(in the rows, 128 means zero)
Known rows, with every step that occurs:
sele, mozi, sodeku, rinep: [145 145 113 131 121 124 107 116 148 112 158 136 111 115 117  85 153 134
 135 203 144 122 118 133 149 146 172 129]
rolol, tasu, gero, sife, simin, mozi, sodeku: [101  82 113  85 130 126 129  62 152 144 112 129 153 145 121 217 169 131
 150  87 117 109 117  70 140 110 141 108]
fotun, gero, sife, simin: [100  92 127 129 174 109 168 111 101 127 101 122 145  86 124 171 119 134
 115 136 142  52 145 121 106 153 119 173]
tasu, gero: [131  94 121 136 180  87 146 118 157 115 153 124 132 100 160 154 144  60
 124 183 110 110 113 140 123 140 157 150]
rolol, tasu, gero, sife, simin: [117  87  76  92 170  84 152  53 170 127  93 103 140 123 133 224 140  86
 138  98 130  69 103  73 155 170 118 159]
rolol, tasu, gero: [152  92  82 105 153  89 144 102 191 134 148 124 125 125 155 158 154  65
 141 126 127 123 104 116 141 161 150 160]
sele, mozi, simin, tasu: [136 132  80 149 126  85 119  95 150 113 159 139 107 141 128  67 121  99
  93 159 144 132  93 169 126 150 185 118]
sodeku, rinep: [142 145 132 147 151  98 153 130 171 113 150 130 110 105 140 105 130 119
 110 199 136 123 130 160 120 174 152 149]
simin, tasu, rolol: [159 130  95 149 150 100 145 135 163 120 195 144 110 110 140  95 109 103
 107 170 160 187 100 118 134 186 170 128]
rinep, sodeku, mozi: [133 140 176 149 150 137 123 150 171 121 144 130 155 131 132 105 113 139
 137 163 114 174 153 119 132 154 131 115]
sife, simin, tasu, gero, fotun, rinep: [120 161  37 104 133  96  92 120 106 125 111 104  86  77 116 163 107 117
  92 106 176  92 138 118  99  99 169 114]
sele, mozi, simin, sife, gero, fotun, rinep: [120 138 127 113  78 136 102 138  61 135  80 106  91 152 118  96 118 123
 125 100 135  73 122 182 132  83  97 130]
vepab, rolol, tasu: [169 144  94 107 114 120 151 133 191 133 181 135 148 124 134  86 143 112
  99 116 122 136 113 126 140 196 149 164]
fotun, rinep, sodeku: [177 138  81 151 147 160  94 152 120 146 154 147 115 142 124 103 113 158
 100  94 129 153 141 131  98 124 151 123]
sele, mozi, simin, tasu, rolol, vepab: [161 140  89 145 140 130 111  97 179 127 209 142  94 120  84 118 100  56
 124 170 134 173  80 133 143 177 148 111]
simin, sife: [142  72 145 141 163  87 145 138 152 117 118 133 128 154 171  88 134 128
  98 160 100 148 115 170 122 167 124 160]
rinep, sodeku, mozi, simin, sife, gero: [124 101 221 182 130 136 140 142  93  96  89 138 159 185 141  97 136 132
 139 121  89 148 112 131 155 101  77 119]
simin, sife, gero, fotun, rinep, sodeku, mozi: [125 142 179 118 100 150  99 180  71 132  84 100 122 148 128 111 100 182
 154  76 126 160 162 119 141  81  58 118]
tasu, gero, fotun, rinep, sodeku, mozi, simin, sife: [131 163 151 135  95 202  81 165  70 130  93 123 126 150 110 131 113 137
 142  97 100 187 138 140 111  70  98 105]
fotun, rinep, sodeku, mozi, simin, tasu, rolol: [171 213 109 172 112 218 109 172 104 134 208 153 115 150  99  92  95 149
 130 102 150 215 117 105 125 131 152  69]
sife, gero, fotun, rinep, sodeku, mozi, simin: [127 194 162 137  73 191  89 170  68 121  87 131 115 131  87 127 105 143
 140  80 138 112 166 138 138  63  98  95]
simin, sife, gero, fotun, rinep, sodeku, mozi, sele: [125 163 151 114  71 159  71 203  56 150 111 131 117 137 153 109 128 188
 145  47 110 157 164 113 131  51  72 119]
fotun, gero, sife: [124  86 129 122 165 109 164 130  96 128 134 131 139 105 137 149 120 132
 133 130 131 110 140 150 109 149 108 190]
rolol, tasu, gero, fotun, rinep, sodeku: [175 148  32  91  97 159  65 130 125 164 107 122 105 118 101 158 112 126
 140  47 158 175 140  91 115 101 138 138]
vepab, rolol, tasu, gero, sife, simin, mozi, sodeku: [109 119 120  89 111 150 146  77 136 139 161 128 183 134 109 189 173 142
 135  94 103 119 107  62 144 117 138 115]
fotun, rinep, sodeku, mozi, simin, sife, gero: [141 137 183 170 123 180 127 168  59 116 119 129 136 197 134  97 128 156
 137  66  97 133 122 139 136  80  75 105]
sife, simin, mozi, sodeku, rinep: [102 147 172 146 121 140 119 114 157 124 137 144 127 108 111 123 165 170
 108 192 134 101 146 127 103 116 181  78]
sele, mozi, simin, tasu, gero, sife: [117 109  67 129 152  72 139  55 110 109 149 116 129 146 130 149 122  79
 134 142 125 138  67 131 148 126 147 142]
tasu, gero, fotun, rinep, sodeku, mozi: [127 184 129 110 114 176  82 165 109 141 131 108 125  99 108 158 102 131
 160 120 127 170 171 111 115  93 122 106]
rinep, sodeku: [161 105 117 163 157 118 109 129 154 122 127 151 139 132 129 100 119 135
 101 151 125 164 131 125 115 146 154 138]
fotun, gero: [135  99 137 137 160 112 153 159 122 131 153 146 129  82 144 109 131 114
 119 158 139 104 146 165  89 146 147 171]
simin, sife, gero, tasu: [120  63 129 118 144  61 185 119 122 118  86 112 123 159 175  83 139 157
 147 124 136  96 110 136 145 145  89 170]

Rows:
[130  81 141 128 136 107 197 132 120 129 120 112 122 144 162  99 127 135
 169 149 155 125  96 100 160 169  84 158]  simin, sife, gero, tasu, rolol
[ 96  85 113 124 194  81 157  69 138 109 102 107 146 106 137 218 129  86
 123 159 118  58 111 102 139 150 124 150]  tasu, gero, sife, simin
[143 111 104 125 131 120 100 127 149 117 150 148 125 125 127  88 155 117
 122 177 129 114 124 140 151 140 174 128]  sele, mozi, sodeku
[ 72 122 144 112 129 112 134 105 145 165 146 142 146 114 155 177 153 156
  99 122 104  87 145 135  99 120 144 105]  gero, sife, simin, mozi, sele
[117  78 166 156 133  92 150 105 104 112 104 117 125 169 147  88 148  93
 125 153 107  76  83 165 154 123 107 141]  sele, mozi, simin, sife, gero
[ 84 115 181 134 150 108 147 110 189 146 136 120 142 110 139 142 138 132
  91 183 121  80 156 155  86 143 168  86]  sife, simin, mozi
[125 111  97 111 142 117 174 144 125 141 136 129 121  83 143  91 130 151
 150 142 171  99 149 148  88 160 144 175]  fotun, gero, tasu
[143 105 118 108 151 116 167 116 172 131 158 120 103 102 111 159 113  83
 177 144 149 103 118  96 163 173  84 151]  sife, gero, tasu, rolol, vepab
[117  76 168 119 116  59 128 139 109 109  50 119 114 127 149 111 124 125
 118 139 129 115 132 157 144 115  85 169]  simin, sife, gero, fotun
[ 89  96 159 120 136 130 125  96 132 131 109 144 152 143 115 172 151 169
 108 137 113 101 146 122 128 112 145  96]  gero, sife, simin, mozi, sodeku
[107 130 152 125 117 115 122 152 169 172 197 164 135 106 178 114 167 133
 100 146  95 140 147 174  84 113 171 103]  simin, mozi, sele
[123 123  77  94 149 108 172  67 154 121 143 100 169 114 123 194 144  94
 124 105 119  81  95  65 157 176 117 166]  vepab, rolol, tasu, gero, sife, simin
[129 199 133 131  93 210  75 164  89 131 113 130 120 113  89 157 112 113
 144 108 122 154 157 137 113  71 130  92]  tasu, gero, fotun, rinep, sodeku, mozi, simin
[132 160 148 145 118 146  96 169 154 142 173 163 152 115 161 107 146 147
 125 133  99 163 153 113 128 128 145 112]  rinep, sodeku, mozi, sele
[157 235 108 143  61 223  75 182  91 133 155 148 100 124  76  97  73 154
 127  98 170 226 142 114 122 117 142  74]  gero, fotun, rinep, sodeku, mozi, simin, tasu, rolol
[ 87 126 176 128 129 153 151 114  80 134 130 137 143  92  98 163 155 196
 143 148 141  97 154 109  91 101 132 119]  fotun, gero, sife, simin, mozi, sodeku, rinep
[117 123 208 152 134 139 153 152 147 100 118 137 144 171 154  90 135 113
 119 164  81 136 123 188 136 155 112 123]  sodeku, mozi, simin, sife
[139 115  76  76 107  93 112 111 177 137  94 118 112  94 129 166 134  71
 143 124 149 136 130 120 138 144 142 163]  rolol, tasu, gero, fotun
[159 130  90 107 135 110 158 115 177 134 192 125 156 110 142 129 157  70
 124 128 110 132  94 103 139 169 147 167]  vepab, rolol, tasu, gero
[ 84  86 131  81 148 100 163  55 182 159 122  92 153 131 137 227 147 110
 148 104 123  97 119  91 123 142 118 117]  rolol, tasu, gero, sife, simin, mozi
[126 139 172 140 114 137 125 135 153 126 168 155 122 126 125  99 164 170
 121 185 121 163 141 154 110 114 171  96]  simin, mozi, sodeku, rinep
[136 197 135 109  94 183  76 182 125 143 121 121 117 113 101 117  88 171
 133 107 144 172 192 135 115 115 124 103]  gero, fotun, rinep, sodeku, mozi
[139 157  30 131 130 117  62 114  90 131  99 118 102  91  93 155  95 144
  97  83 177 144 139  77  94  78 171 106]  sife, simin, tasu, gero, fotun, rinep, sodeku
[145 151  85  78  87 115 124 128 165 135 141 116 140  84 119 137 139  80
 126 127 139 146 122 112 138 151 142 171]  vepab, rolol, tasu, gero, fotun
[109  86 126 125 112  94 171  91 108 120  83 107 121 174 148  68 141 133
 154 138 139  70  89 153 151 132 102 148]  sele, mozi, simin, sife, gero, tasu
[118  97 111 114 140  70 177 118 142 117 104 120 119 120 155 108 133 128
 146 134 161  64 127 132 146 143 122 156]  sife, gero, tasu
[125 129 190 163 101 183 176 142  98 116 108 131 147 173 124  90 120 156
 190 130 136 167  99  81 166 142  73 113]  rinep, sodeku, mozi, simin, sife, gero, tasu, rolol
[151 144 102 130 100 138  79 157  76 135  88 128 102 115 102 129 103 153
 118  75 160 121 159 119 124  72 112 133]  sife, gero, fotun, rinep, sodeku
[151 181  90 161 140 169 101 142  92 119 181 133 126 149 117 118 117 124
 129  85 120 183 114 116 114  83 155  82]  fotun, rinep, sodeku, mozi, simin, tasu, gero
[138 107  84 123 184  95 135  75 170 116 155 125 108 109  90 199  78 100
 114 135 140 144 101  76 151 192 105 136]  gero, sife, simin, tasu, rolol, vepab
[109 162 192 116  81 160 120 181  70 114  76 115 106 153 129 117 119 138
 136  91 111  94 149 182 143  82  69 116]  sodeku, mozi, simin, sife, gero, fotun, rinep
[135 120 194 178 131 160 122 147 127 110 101 148 157 186 133  80 128 148
 118 139  79 191 121 148 128 137 109 113]  rinep, sodeku, mozi, simin, sife
[114 159 186 146 131 149 146 148 166 100 140 144 136 132 137 113 132  93
 117 174 101 108 138 184 139 156 141 113]  sodeku, mozi, simin
[ 65  89 166 115 177  94 168  67 150 143 129  98 162 114 141 225 139 107
 132 160 105  87 128 117 109 122 125 110]  tasu, gero, sife, simin, mozi
[116 109 179 153 111 141 162 131  99 109  70 126 148 190 136  77 130 174
 167 105 121 140 115 116 152 114  77 122]  rinep, sodeku, mozi, simin, sife, gero, tasu
[143 165  85  96 106 140  93 170 125 142 114 127  85 100 117 117 104 138
 100 119 148 113 171 179 102 126 145 137]  gero, fotun, rinep
[156 120 121 159  84 164  78 158  35 126  47 146 103 168 103 100 114 161
 103  57 130 141 126 153 121  53  90 134]  mozi, simin, sife, gero, fotun, rinep, sodeku
